Each row was made from one small tree. The marks that hang from a mark follow it in brackets, in the order of their numbers. Every link used is in the known rows. Write each row's tree.
In the rows, 128 means zero.
Known rows:
Z706{Z165{Z756}}: [129 126 145 126 143 160 166 144 121 134  86 130 110 128 106 101 150 138
 107 113 186 111 146 102 114 126  89 102 147 108  69  99]
Z165{Z465 Z657 Z756}: [104 104 124  99 159 141 159 135 134  77  92 129 152 134  86 113 109 135
 108 123 158 118 153 100  74 115 100 115 156 173 111  72]
Z756{Z165{Z189 Z465 Z657}}: [135  67 125  92 158 105 169 155 129 108  82 137 147 164  97 119 146 123
 125 128 135 105 156  91  72 104 126 121 163 159  86 103]
Z350{Z165{Z756}}: [109 113 126 125 141  79 152 115 137 131 123 130 145 114 142 118 149 156
  88 121 177 118 119 108 129 112 115 120 161 145  93  87]
Z218{Z271{Z705{Z657{Z165}}}}: [101 114 147  81 140  62 169 135  96 179  72 102  83 106 159 101 134 109
  90 115 221 105 124 123  99 100  93 110 170 120  38 105]
Z706{Z165}: [133 122 140 120 154 147 180 153 114 132  92 124  99 119 117 102 155 140
 108  93 183 102 141 106 135 106  87 112 165 105  57 108]
Z158{Z165{Z189 Z465 Z756} Z686}: [133  66 153 117 156 134 160 107 175 116 110 156 139 151 130  81 155 143
 126 139 125 105 145 112  60 133  87  94  79 153 107 134]
Z271{Z165{Z756}}: [112 126 135 130 143 122 149 153 127 129 108 122 117  95 100 106 140 121
 103 109 178 124 134 104 131 134 100 111 167 148  75  65]
Z158{Z165{Z465 Z657} Z686}: [144  71 149 118 176 123 176 138 162 106 104 140 118 126 141  99 140 136
 126 105 126  83 145 116  66 104  72 116 114 173  96 110]
Z686{Z158{Z165{Z756}}}: [124 132 155 117 150  98 178 136 151 128  94 121 107 129 116 126 122 125
  89  99 191 109 104 111 119 111  91 112  85 127  87 103]
Z165{Z189 Z465 Z657{Z705}}: [ 91  88 114  63 180 114 175 151 118  96  83 124 141 150  87  99 128 143
 127 102 143 124 170 109  82  86 115 125 159 175  89 148]
Z343{Z271{Z165{Z465} Z218}}: [ 92 156 130 115 142 109 189 146 103 108 101 142 138  73 124 123 128 125
  82 103 187  96 178 122 121  81  79 100 138 186 101  62]
Z465{Z165{Z756}}: [120  95 115 122 157  97 160 130 144 136  84 126 100 141 119  89 142 134
 106 133 199 101 132 117 117 120  89  99 111 155 102  75]
Z705{Z657{Z165{Z465 Z756} Z218}}: [103  92 156 119 127  92 146 123 114 148  86 126 119  98  98  84 131 104
  71 129 203 138 159  99  70  97  84 100 120 152  97  64]
Z158{Z165}: [139 115 155 118 150  94 176 151 154 148 106 133  90 120 140  93 147 147
 107 100 160  91 109 103 134 106  88 104 123 130  89 109]
Z756{Z165{Z465 Z657{Z218 Z705}}}: [127 106 148  78 161 102 170 162 115 139  82 144 129 145 103 129 134 100
 117 116 162  87 169  91  68  63 110 121 145 172  94 101]
Z218{Z271{Z165}}: [118 124 148 104 151  87 167 141 105 165 117 101 100  96 144 109 147 124
 111 106 195 115 118 118 132 102 108 116 196 122  42  91]
Z165{Z189 Z465 Z657{Z218{Z271}}}: [ 94  77 138  74 165 109 173 126 105 121 100 110 159 126  83 107 110 131
 120 119 154 127 188  94  74  91 112 121 163 162  83 129]
Z756{Z165{Z189 Z465 Z657{Z218}}}: [127  72 137  89 153 105 165 153 121 125  85 137 153 151  85 123 135 111
 123 130 141 105 180  81  67  93 119 123 149 165  93 106]
Z218{Z271{Z165{Z756} Z705}}: [ 95 137 149  93 141 101 157 142  99 162  88 108 100 108 139 117 118 105
 107 121 203 100 133 113 110 121  98 108 179 129  37  94]
Z271{Z165{Z189 Z657}}: [106  89 119 121 159 114 161 177 113 121  92 105 125 101  81 106 137 127
 121  89 149 131 167 101 124 134 111 134 190 166  55 100]
Z165{Z189}: [105  99 116  97 153 103 175 141 133 138 107 119 131 121 104  87 163 151
 113 107 168 128 141 108 136 118 117 118 151 129  79 139]
Z706{Z165{Z189 Z465}}: [124  94 131 104 161 154 176 133 113  93  86 132 129 155 100  98 142 152
 114 109 151 118 157  98 108 109  94 103 161 111  67 127]
Z465{Z165}: [124  95 110 116 168  81 173 139 137 136  90 120  88 132 133  89 147 137
 107 114 194  94 129 122 139 100  85 108 130 151  89  85]
Z271{Z218 Z705}: [ 78 162 131  79 128  95 181 148 101 138  84 133 115  79 132 117 123 118
  85 100 190  65 165 106 126 105  78 124 125 146  88 100]
Z465{Z165{Z189 Z657{Z218} Z756}}: [107  65 121 118 155 100 156 140 132 148  71 116 126 136  78  89 121 126
 123 136 175 117 193 100  87 128 100 114 104 183 100 104]
Z165{Z465 Z657{Z705} Z756}: [ 94 120 127  79 169 135 161 141 127  97  86 136 141 143  90 110 116 129
 115 118 164 113 156 110  66  92 104 116 143 181 108 101]
Z416{Z706}: [132 118 119 118 155  98 178 133 152 159 133 106 101 117 119  68 147  91
  82  88 196  98 103 117 154 111 115 102 170 101  98 105]
Z705{Z657}: [116 106 126 120 147  94 172 153 129 156  95 121  91  94 119  88 159 131
  92  93 196 125 102 127 119 114  94 117 150 140 105  89]
Z350{Z165{Z657}}: [115 100 117 119 159  69 167 141 123 122 117 112 140 102 137 127 139 156
  94  95 165 109 134 109 128  98 112 143 193 166  78  93]
Z343{Z271}: [104 148 121 107 159 105 198 152 125 140 102 134 127 100 133 105 152 140
  94  99 216 109 146 134 145  80  93  99 144 159  92 101]
Z705{Z271 Z657}: [125  97 121 123 141  99 163 162 127 167  75 106  80  78 130  59 163 117
 109  82 173 145  80 136 118 138  99 122 146 144 123  85]
Z165{Z189 Z657{Z218} Z756}: [ 92  90 137 106 142 127 154 146 127 152  89 117 159 111  53  96 124 127
 120 124 165 137 200  88  86 136 118 127 129 173  97 123]

Write each row's tree:
[ 95 119 126 119 157 111 186 174 104 143  86 121 140  84  90 114 129 121
 108  96 186 121 200 117 124  96  97 113 157 193  73 102] => Z343{Z271{Z165{Z189 Z657{Z218}}}}
[ 90 136 121 101 146  84 190 164 102 147  55 130 102  95 140 104 131 109
  75 103 230 101 159 136 115  86  77  96 137 167  68  94] => Z343{Z271{Z705{Z657{Z165}}}}
[ 85  91 122  71 168 131 159 137 126  98  79 134 155 160  72  98 122 139
 127 126 143 133 176 104  57 111 120 116 136 180 104 136] => Z165{Z189 Z465 Z657{Z705} Z756}
[103 135 132  90 154 121 152 155 119 137  85 124  99 111 122  83 146 113
 121  94 163 131 119 125 114 105 106 114 148 160  97 105] => Z657{Z705{Z271{Z165{Z465 Z756}}}}
[139  72 151 119 160 107 175 134 168 158 111 140 113 123 144  76 176 146
 130 110 137  97 139 119  99 128  90 110  94 142  84 154] => Z158{Z165{Z189} Z686}
[ 89 121 139  68 176 118 176 151 110 115  97 128 135 118  88 113 108 118
 112  95 171 101 180 102  87  54  92 127 149 184 101 115] => Z165{Z465 Z657{Z218 Z705}}
[106 102 145  96 148 107 154 118 111 134 110 112 130 129 122 106 134 129
 117 134 170 132 132 108  96 121 116 100 177 130  61 100] => Z218{Z271{Z165{Z189 Z465 Z756}}}
[142  95 163 133 151 127 162 128 175 156 114 148 109 118 145  84 167 137
 118 122 156  91 131 119  87 130  80 103  80 146  98 115] => Z158{Z165{Z756} Z686}
[141  91 121 119 160 138 177 121 137 122 110 114 109 154 101  69 137  98
  94 101 163 104 132 106 119 117 109  90 172  84  83 125] => Z416{Z706{Z165{Z189 Z465}}}
[ 94  93 119  92 148 133 155 110 141  89 102 140 166 153  87  91 134 148
 110 142 153 137 146 101  90 127 115  97 131 142 112 114] => Z165{Z189 Z465 Z756}
[109 104 140 100 138 102 146 115 127  97  99 126 140 126 117  95 136 128
  78 137 188 127 158  93  92  97  94  98 149 139  62  64] => Z657{Z165{Z465 Z756}}
[ 88 127 139 114 140 103 159 180  92 155  69 116  88  77 105 112 106  83
  91  87 193 102 150 107 118 116  74 117 156 162  69  83] => Z271{Z165 Z705{Z657{Z218}}}
[ 73 174 132 109 126 114 181 158  94 135  69 142 129  71 122 127 115 105
  81 111 207  83 193 120 114 109  76 100 122 187  87  71] => Z343{Z271{Z165{Z756} Z218 Z705}}
[113  96 115 107 171  98 164 152 131 145  64 123  93 145 106  95 131 126
 120 121 192  97 156 121  91 107  94 114 116 185  96  95] => Z465{Z165{Z657{Z705} Z756}}
[ 86 115 125 111 140 126 148 156 105  96  59 133 106 115 105 114  93  91
  91 116 175 109 131 110  83 136  76 101 152 166  89  59] => Z271{Z165{Z465 Z756} Z705{Z657}}
[136  93 125 125 151 151 166 113 143 123 107 118 118 158  90  68 132  95
  94 117 164 110 135 104 107 132 113  83 158  89  95 116] => Z416{Z706{Z165{Z189 Z465 Z756}}}
[ 79 160 136 100 126 101 167 167  86 129  82 125 106  63 119 127 111 100
  88  92 177  72 176 101 129 116  75 126 148 160  65  74] => Z271{Z165 Z218 Z705}
[ 93 123 171  77 130  63 160 127  85 189  88 102 111  89 139 103 122  96
  80 123 227 103 189  92 109  70  87 111 155 126  16 106] => Z657{Z165 Z218{Z271{Z705}}}
[121 126 154 108 154 106 177 122 149  94  93 128 119 146 115 130 106 127
  86 109 178 109 104 107 104 101  87 106  83 131  98  95] => Z686{Z158{Z165{Z465 Z756}}}
[104 103 116  91 176  74 168 130 116  95 108 126 143 131 141 131 127 153
  98  96 156 105 139 112 104  67 109 134 185 178  88 105] => Z350{Z165{Z465 Z657{Z705}}}
[124 104 139 122 143 160 163 139 121 135  82 129 125 140  91  93 153 146
 118 120 168 127 160  98 107 141 103 104 140 108  66 129] => Z706{Z165{Z189 Z756}}
[ 99  81 132  96 135  99 143 109 126  99  92 127 152 141 104  87 141 134
  87 146 171 143 172  90  85 111 110  98 143 140  59  94] => Z657{Z165{Z189 Z465 Z756}}
[ 75 175 124  87 139  97 202 152  99 140  75 142 126  76 140 120 124 119
  79 102 217  72 181 128 129  83  77 103 117 174  94 101] => Z343{Z271{Z218 Z705}}
[101  86 119 106 150 127 158 149 134 131  86 117 152 127  69  95 138 142
 125 121 158 138 173 101  89 150 123 126 145 164  90 120] => Z165{Z189 Z657 Z756}
[114 117 145  96 158  97 166 128 105 133 118 109 110 111 142 115 133 124
 110 113 180 114 117 115 119  95 102 108 199 128  54  83] => Z218{Z271{Z165{Z465}}}
[102 116 157 102 144 115 159 137 116 174 100 110 138  95  89 110 120 115
 113 122 196 118 175  98  85 113 107 123 146 162  84  96] => Z165{Z657{Z218{Z271}} Z756}
[ 93 138 161  85 141  93 165 146  89 182 102 109 109  84 124 117 113  97
 101 106 209  98 165 102 125  89  88 114 165 137  48 106] => Z657{Z218{Z271{Z165 Z705}}}
[110 137 137 127 116 117 148 151 113 149  94 113 113  53 117  84 145 110
 106 100 156 128 136 112 122 149  99 125 138 157 108  56] => Z705{Z271{Z165{Z756} Z218}}
[113  61 107 118 164  99 160 142 139 130  67 114 117 150  88  89 132 140
 125 135 170 117 168 110  90 138 104 115 120 177  96 102] => Z465{Z165{Z189 Z657 Z756}}
[121  92 144 116 154 151 177 162 100 144  75 114 126 117  72 101 135 135
 122  95 162 116 200  89 105 114  97 126 159 134  55 138] => Z706{Z165{Z189 Z657{Z218}}}
[ 87 124 146  76 163 137 158 140 116 118  90 136 148 127  76 112 104 114
 112 119 173 112 185  96  63  78  97 116 126 191 114 104] => Z165{Z465 Z657{Z218 Z705} Z756}
[ 72 138 130  93 124  99 165 160  88 131  76 124 121  76 107 118 116 109
  96 100 160  86 188  95 122 131  89 126 143 159  61 104] => Z271{Z165{Z189} Z218 Z705}
[131  80 142 100 144  95 167 169 121 167  83 128 137 132  86 117 152 110
 126 119 157 105 180  84  86 106 127 130 147 157  79 117] => Z756{Z165{Z189 Z657{Z218}}}
[ 89 159 134 119 135 119 180 137 108 106  96 148 147  79 114 123 126 122
  81 119 186 102 179 119 106  96  83  95 123 190 113  54] => Z343{Z271{Z165{Z465 Z756} Z218}}
[ 87 153 118 106 155 110 188 177 101 128  72 131 114  93 129 122 117 112
  92  94 209  92 164 130 142  93  79 100 162 175  62  91] => Z343{Z271{Z165 Z705}}
[102  71 114 110 156  93 150 111 131  85 107 126 178 144 111 122 122 162
 102 131 134 131 155  98  82 118 123 126 169 176 100 102] => Z350{Z165{Z189 Z465 Z657 Z756}}
[111  70 106  94 182  79 175 159 126 144  66 114  94 151 103  87 143 137
 131 109 175 105 168 122 102 102 102 123 128 179  81 133] => Z465{Z165{Z189 Z657{Z705}}}
[ 97 146 135  85 147 106 163 156 103 141  90 124  97  85 130  88 147 112
 114  85 158 113 135 123 115  90  97 122 139 166 100 102] => Z657{Z705{Z271{Z165{Z465} Z218}}}
[126  91 137 123 150 163 164 154 116 127  70 120 127 138  75 100 140 141
 125 113 159 124 181  95  89 145 106 119 153 131  61 125] => Z706{Z165{Z189 Z657 Z756}}
[107 116 139 123 154 115 161 178 106 138 102 106 119  73  82 116 119 110
 109  83 171 114 173  96 128 107  95 135 184 176  64  75] => Z271{Z165{Z657{Z218}}}
[125 122 149 103 163  95 188 132 145  93  97 122 109 138 125 132 111 127
  86  92 176 102 100 110 119  86  83 111  99 130  89 101] => Z686{Z158{Z165{Z465}}}
[108 112 151  91 158  98 175 152 108 172 106 101 125  88 104 113 124 121
 114  97 194 109 168 103 109  87 101 134 170 156  69 108] => Z165{Z657{Z218{Z271}}}
